What can hang from each mark:
kidud: vibud zamo
bifiz: nolu
zamo: kidud
folera: noba vibud
vovib: mavig noba
nolu: napobo vibud
vibud: folera kidud nolu
mavig: kidud vovib

Each row was made from one small tree. Brackets hold a mark, then the marks that hang from it, in alphabetical order. Every link used is in the known rows. Write each row's tree.
Known rows:
[zamo [kidud vibud]]: [ 2.80  4.93  0.63 -1.23  0.73 -0.12  2.76  0.95 -0.64  1.93  1.25  0.14
  0.48  2.15  0.15 -2.34 -1.15  0.28  0.58  0.72  0.64 -4.25 -1.30  0.52
  4.10]
[folera noba [vibud [kidud zamo] [nolu napobo]]]: [-1.75  2.28  1.22  3.74 -2.23  1.62  3.50  3.17 -4.00 -3.28 -0.88  1.42
  6.68 -5.34 -2.68 -0.56 -3.27 -0.84  1.08 -0.52 -2.68  0.99  1.85 -2.78
 -3.51]
[vovib [mavig [kidud [vibud [nolu napobo]] zamo]] noba]: [ 1.38  4.87  3.07 -1.41 -0.46  1.57  2.64  4.15 -2.48  4.12  1.43  2.41
 -1.58 -0.17 -4.13 -0.88 -0.16 -1.99  1.18  4.54  0.63 -6.20  0.26 -6.48
  5.01]
[folera noba]: [ 0.46 -1.08  0.63  0.82 -0.80  0.46 -0.90  0.82  0.37 -3.01  0.27 -0.86
  2.71 -1.75  0.97  0.33  0.17  1.05 -0.22 -0.86  0.04  1.41  1.73 -1.10
 -0.86]
[bifiz [nolu napobo [vibud [folera noba] [kidud zamo]]]]: [ 0.48  0.70  1.60  6.46 -1.06  3.19  4.88  1.74 -2.99 -3.52 -3.36  4.96
  3.80 -5.28 -3.23  0.33 -1.88 -1.90  5.76 -0.49 -1.18  3.16  3.47  0.12
 -6.10]
[mavig kidud [vovib noba]]: [ 2.13  1.11  1.99  0.27  0.94  2.22 -2.18  1.46  0.60  0.68  2.88  0.69
 -0.10  0.84 -2.18  0.45  1.56 -2.11 -0.26  0.63  1.44 -3.68  0.99 -4.87
  4.12]
[folera noba vibud]: [-0.43 -0.57 -0.36  3.22  0.62 -0.43  0.19  1.22 -0.34 -4.85 -0.14 -2.32
  4.96 -2.68  0.21  0.33 -0.28  0.39 -1.61 -2.07  0.09  2.79  1.74 -0.71
 -2.79]
[mavig [kidud [vibud folera nolu] zamo] [vovib noba]]: [ 2.14  4.28  4.45  1.76  0.31  2.32  0.59  5.03 -2.79  3.90  2.59  0.74
  1.57  2.37 -3.34 -0.09 -0.93 -2.18  2.05  0.19  0.00 -5.27  1.64 -5.42
  5.75]
[nolu napobo [vibud folera]]: [-0.04 -0.23  0.06  2.90  0.52  0.13  2.70  0.15 -2.74 -0.46 -2.61  1.85
 -0.22 -0.08 -2.13  1.25 -2.44 -2.22  4.74 -0.51  0.35  3.10  1.72 -1.61
 -5.91]
[kidud [vibud folera nolu] zamo]: [ 0.20  3.33  2.51  1.25 -0.59 -0.10  2.99  3.62 -3.06  2.82 -0.37  0.50
  1.66  1.75 -0.75 -0.80 -2.73 -0.21  2.53 -0.31 -1.21 -1.81  0.52 -0.28
  1.72]
[vibud folera [kidud zamo] [nolu napobo]]: [-1.81  2.59  2.43  3.86 -2.81  1.62  3.76  3.55 -4.01  1.07 -1.28  3.79
  0.87 -1.55 -2.42 -0.60 -3.92 -2.32  5.30  0.98 -2.19  0.44  1.08 -1.37
 -2.00]
[mavig [kidud vibud zamo]]: [ 2.75  5.61  1.03 -0.70 -0.83  1.80  2.05  2.57 -0.98  3.33  3.03  2.43
  0.09 -0.39 -2.15 -2.36  0.63  1.53 -0.73  1.18 -0.55 -7.17 -1.25 -1.07
  4.65]
[kidud vibud]: [ 1.34  2.66  0.27 -1.37  0.46 -0.74  1.19  0.85 -0.59  1.64 -0.13 -0.53
  1.41  1.31 -0.52 -1.37 -0.12  0.61  0.09 -0.94 -0.03 -1.11 -0.58  0.15
  1.18]
[zamo [kidud [vibud folera]]]: [ 2.33  4.62  1.34  1.78  0.92 -0.30  3.17  2.66 -1.16  1.81  0.63  0.07
  0.08  3.10  0.20 -2.51 -2.09 -0.62  3.15  0.37  1.39 -2.00 -0.84  1.42
  2.57]
[nolu napobo [vibud kidud]]: [-0.43  0.83  0.01  0.79 -0.32  1.90  3.36  0.26 -3.24 -0.58 -2.74  3.68
  1.18 -2.74 -3.76 -0.01 -2.56 -2.25  3.54  0.10 -0.32  1.31  0.83 -0.46
 -4.32]
[zamo kidud]: [ 1.27  2.63 -0.05  0.01  0.62  0.64  1.89  0.68  0.07  0.62  1.34  0.96
 -0.54  0.91  0.45 -0.89 -1.07 -0.06  0.49  1.62  0.54 -2.98 -1.25  0.30
  3.04]
[bifiz [nolu napobo [vibud folera kidud]]]: [-0.42  0.66 -0.26  5.23 -0.09  1.09  5.05  0.47 -3.51 -1.27 -4.88  4.07
  1.78 -3.11 -3.36  0.82 -2.97 -3.36  6.61 -0.16 -0.52  5.22  2.75  0.65
 -6.64]
[nolu napobo [vibud folera kidud]]: [-1.05  0.56  0.70  4.14 -0.60  1.76  3.80  1.72 -3.24 -0.44 -3.32  3.42
  0.53 -1.57 -3.56  0.37 -3.80 -3.67  6.31 -0.32  0.56  3.37  1.59  0.26
 -6.00]
[folera noba [vibud kidud]]: [-1.39  0.59  0.26  4.40 -0.82  1.51  1.10  2.65 -0.81 -5.07 -0.46 -0.81
  6.03 -4.12 -1.27 -1.29 -1.74 -1.10 -0.14 -1.58  0.58  2.76  1.36  1.54
 -2.71]
[mavig vovib]: [ 0.94 -0.15  1.18  0.19  1.28  1.03 -1.31 -0.32 -0.32  0.33  0.62 -0.50
  0.29  0.55 -0.71 -0.54  0.76 -0.20 -0.40 -0.57 -0.86 -1.13  0.31 -2.30
  1.01]
[vovib mavig]: [-0.28 -0.89  0.68  0.15  0.59  0.89 -0.19  1.37  0.68  0.46 -0.47  0.02
 -3.32 -0.43 -0.68 -0.49  1.74 -0.89  0.20  2.95  1.49  0.09 -0.94  0.19
  1.04]
[kidud [vibud nolu] zamo]: [ 0.79  3.77  1.83 -1.79 -0.41  0.42  2.67  1.73 -2.90  3.19  0.62  0.42
  2.00  0.80 -1.35 -0.81 -1.69  0.92 -0.28 -0.17 -1.86 -3.75 -0.44 -1.48
  3.33]

Which tree is each row?
[-2.23  0.74  1.97  4.11 -2.59  0.11  1.68  3.49 -3.11 -2.72 -2.59  1.01
  3.93 -2.64 -0.88 -0.06 -4.46 -1.14  5.44 -1.02 -1.44  4.70  3.04 -2.82
 -5.02] -> [vibud [folera noba] kidud [nolu napobo]]
[-1.22 -0.19  1.54  2.96 -1.44 -1.53  0.42  1.86 -2.91 -2.77 -2.29 -0.41
  2.72 -1.28  0.60  1.26 -2.89  0.40  4.00 -1.29 -1.43  4.47  3.57 -4.72
 -5.05] -> [vibud [folera noba] [nolu napobo]]
[-0.04  0.61  2.02  5.15 -1.83  4.04  3.67  2.72 -2.99 -2.24 -1.79  4.16
  2.88 -3.76 -3.43  0.22 -2.73 -2.10  5.52 -0.68  0.09  1.85  2.61 -0.48
 -5.47] -> [nolu napobo [vibud [folera noba] [kidud zamo]]]
[ 0.83  3.56  3.68  2.24 -1.00  1.85  1.90  6.26 -1.51  0.97  1.39  1.51
  0.29 -0.78 -1.38 -0.88 -0.19  1.00  2.01  3.31  0.53 -3.34  0.61 -2.76
  3.58] -> [vovib [mavig [kidud [vibud [folera noba] nolu] zamo]]]
[-0.74  1.36  2.28  5.16 -1.98  3.07  2.31  3.83 -0.89  0.72  0.02  3.16
 -0.06 -1.02 -1.84 -1.55 -2.01 -2.22  3.65  0.66  0.37 -0.51 -0.04  3.37
 -0.09] -> [vibud folera [kidud zamo]]
[-1.24  1.62  3.04  4.42 -3.12  2.11  2.60  4.06 -3.77 -1.84 -1.40  2.50
  3.46 -3.47 -1.71 -0.28 -4.03 -0.99  4.73 -0.09 -1.95  1.48  2.63 -2.40
 -3.22] -> [vibud [folera noba] [kidud zamo] [nolu napobo]]
[ 2.98  4.02  0.82 -1.37  0.90  1.23 -0.10  1.43 -0.70  2.24  1.98  0.46
  1.05  1.19 -2.52 -2.04  0.79  1.33 -0.66 -0.28 -0.92 -5.31 -0.72 -3.91
  4.18] -> [mavig [kidud vibud] vovib]
[-0.84  2.40  0.54  3.75 -0.97  2.72  3.06  2.78 -1.58 -0.70  0.81  1.62
  2.86 -3.01 -2.77 -1.74 -1.24 -2.33 -0.34  0.37 -0.77 -1.40 -0.73  2.79
 -0.28] -> [folera [vibud [kidud zamo]]]
[ 2.03  5.93  2.75  1.26 -0.73  1.45  2.29  3.41 -4.23  4.12  1.42  2.23
  0.61  0.67 -3.23 -1.98 -1.76  0.22  3.19  0.56 -3.33 -5.02  0.54 -7.48
  1.96] -> [mavig [kidud [vibud folera [nolu napobo]] zamo] vovib]
[ 0.62  4.03  2.03  1.28 -1.21 -0.70  3.94  2.44 -4.18  2.93 -1.33  1.20
  1.30  1.04 -1.46 -0.97 -3.19 -0.15  3.52 -0.38 -2.46 -1.24  1.31 -3.40
 -1.09] -> [kidud [vibud folera [nolu napobo]] zamo]
[ 0.01  2.31  2.02  1.89 -0.93 -2.07  1.68  2.36 -3.57 -1.13 -2.59 -1.19
  3.96  0.28  0.22  0.10 -3.29  0.74  3.87 -2.17 -1.56  2.89  3.13 -4.75
 -3.41] -> [kidud [vibud [folera noba] [nolu napobo]]]
[ 3.44  3.60  3.14  3.53 -0.62  3.23 -0.14  3.93 -0.51  0.38  2.88  1.03
  2.41 -0.05 -1.48 -2.14  0.84  1.61  0.89 -1.01 -0.70 -4.63  0.93 -3.65
  2.80] -> [mavig [kidud [vibud [folera noba]] zamo] vovib]
[-1.98  1.98  2.81  3.59 -2.51  2.41  2.71  4.01 -2.73  1.30 -0.53  2.94
  1.23 -0.60 -2.25 -0.50 -3.60 -2.06  3.90  1.03 -0.80 -0.14  0.45  1.48
  0.13] -> [vibud folera [kidud zamo] nolu]
[-2.32  1.62  1.59  3.23 -1.92 -0.06  2.65  2.61 -3.67  0.13 -2.84  2.05
  0.97 -1.06 -1.77 -0.26 -4.69 -2.32  5.94  0.28 -1.37  3.55  1.60 -1.74
 -3.95] -> [vibud folera kidud [nolu napobo]]
[ 0.63  4.15  1.22  1.68 -1.90 -1.61  1.91  3.32 -3.53 -0.53 -0.74  0.55
  3.70 -0.20 -0.57 -0.67 -3.29  1.78  3.60 -0.81 -1.85  0.15  2.29 -6.17
 -1.62] -> [mavig [kidud [vibud [folera noba] [nolu napobo]]]]
[-0.32  0.00  0.51  6.04 -0.48  1.38  3.83  1.11 -2.81 -4.44 -4.75  3.27
  4.54 -4.52 -2.81  0.85 -2.61 -2.13  6.46 -1.32 -0.51  6.26  4.04 -0.35
 -7.70] -> [bifiz [nolu napobo [vibud [folera noba] kidud]]]
[-0.27  1.48  1.77  4.49 -1.43  3.91  4.66  2.12 -3.76  0.40 -1.98  4.77
  0.24 -1.95 -4.17 -0.34 -3.08 -3.53  5.70  0.53 -0.16  0.39  1.09  0.85
 -4.28] -> [nolu napobo [vibud folera [kidud zamo]]]
[-1.37 -0.94  2.04  2.88 -0.86 -0.86 -0.37  2.63 -1.62 -2.64 -1.35 -1.51
  3.14  0.14  1.22  1.82 -2.48  0.30  2.64 -1.16 -0.42  4.03  2.87 -2.19
 -2.01] -> [vibud [folera noba] nolu]
[ 0.97  2.85  3.00  2.00 -1.56 -0.28  2.95  3.12 -3.70  0.26 -1.32  0.39
  4.06 -0.76 -0.56 -0.25 -2.87  0.95  3.23 -1.56 -2.21 -0.13  2.96 -4.14
 -2.17] -> [kidud [vibud [folera noba] [nolu napobo]] zamo]
[ 4.18  4.28  3.33 -0.40  0.76  3.53 -0.13  3.08 -0.46  3.81  3.77  1.55
  0.91  1.29 -3.31 -1.55  1.94 -1.13 -1.14  0.47  1.00 -8.11  0.43 -4.59
  6.80] -> [mavig [kidud vibud zamo] [vovib noba]]
[ 3.63  3.43  2.57 -0.93  1.23  1.34 -1.11  2.52 -0.20  2.63  2.57 -0.15
  1.30  2.03 -2.73 -1.06  1.19 -1.29 -0.09 -0.49  1.48 -4.73  0.94 -5.03
  5.34] -> [mavig [kidud vibud] [vovib noba]]
[-0.11  0.13 -0.47  3.86  1.06 -0.59  4.11 -1.12 -2.69 -1.06 -4.52  2.70
  0.52 -1.58 -1.94  1.78 -1.39 -1.92  5.02 -0.63 -0.56  4.89  3.00 -1.53
 -6.64] -> [bifiz [nolu napobo [vibud folera]]]
[-0.05 -1.22  0.66  4.00  0.21  0.43  1.58  0.82 -2.56 -3.29 -2.83  1.14
  2.35 -1.41 -1.09  1.89 -2.01 -0.69  4.16 -1.68  0.63  4.36  3.46 -2.95
 -6.83] -> [nolu napobo [vibud [folera noba]]]
[ 3.66  3.96  4.32  2.71  0.68  3.22  0.36  4.41 -0.54  3.29  3.18  1.36
  0.58  2.52 -3.20 -1.30  0.92 -2.27  1.39  0.09  1.44 -5.85  0.96 -3.59
  5.23] -> [mavig [kidud [vibud folera] zamo] [vovib noba]]
[-2.92  2.55 -0.37  2.29 -0.70 -0.83  3.60  2.04 -4.36 -1.62 -2.20  0.50
  4.38 -3.02 -2.66 -0.89 -4.22 -2.59  1.83  0.09 -2.51  2.77  1.06 -2.29
 -3.88] -> [folera [vibud kidud [nolu napobo]]]
[ 1.50  5.61  0.89 -2.11  0.81 -1.16  3.19  2.06 -3.05  2.63  0.90 -0.17
  1.74  2.51  0.06 -1.36 -2.99  0.72  1.12  0.99 -0.64 -3.99 -1.18 -1.05
  4.63] -> [zamo [kidud [vibud nolu]]]
[ 1.41  4.40  2.52  1.53  0.11 -0.96  2.44  4.05 -2.19 -0.48 -0.19 -1.09
  3.72  2.12  1.34 -0.41 -3.91  1.00  3.10 -0.60 -0.04 -0.26  1.13 -1.38
  2.10] -> [zamo [kidud [vibud [folera noba] nolu]]]
[ 1.32  6.21  0.48 -2.11  0.33 -1.53  4.37  0.82 -3.94  2.72 -0.27  0.70
  1.93  1.32 -0.33 -1.54 -3.49  0.42  2.26  1.29 -2.03 -3.57 -0.66 -4.13
  2.40] -> [zamo [kidud [vibud [nolu napobo]]]]
[ 0.03  3.54  0.35 -2.58 -0.41 -2.30  2.84  0.31 -4.03  2.25 -2.04 -0.02
  2.51  0.67 -0.66 -0.71 -2.75  0.53  1.70 -0.71 -2.59 -0.17  0.98 -4.61
 -0.77] -> [kidud [vibud [nolu napobo]]]
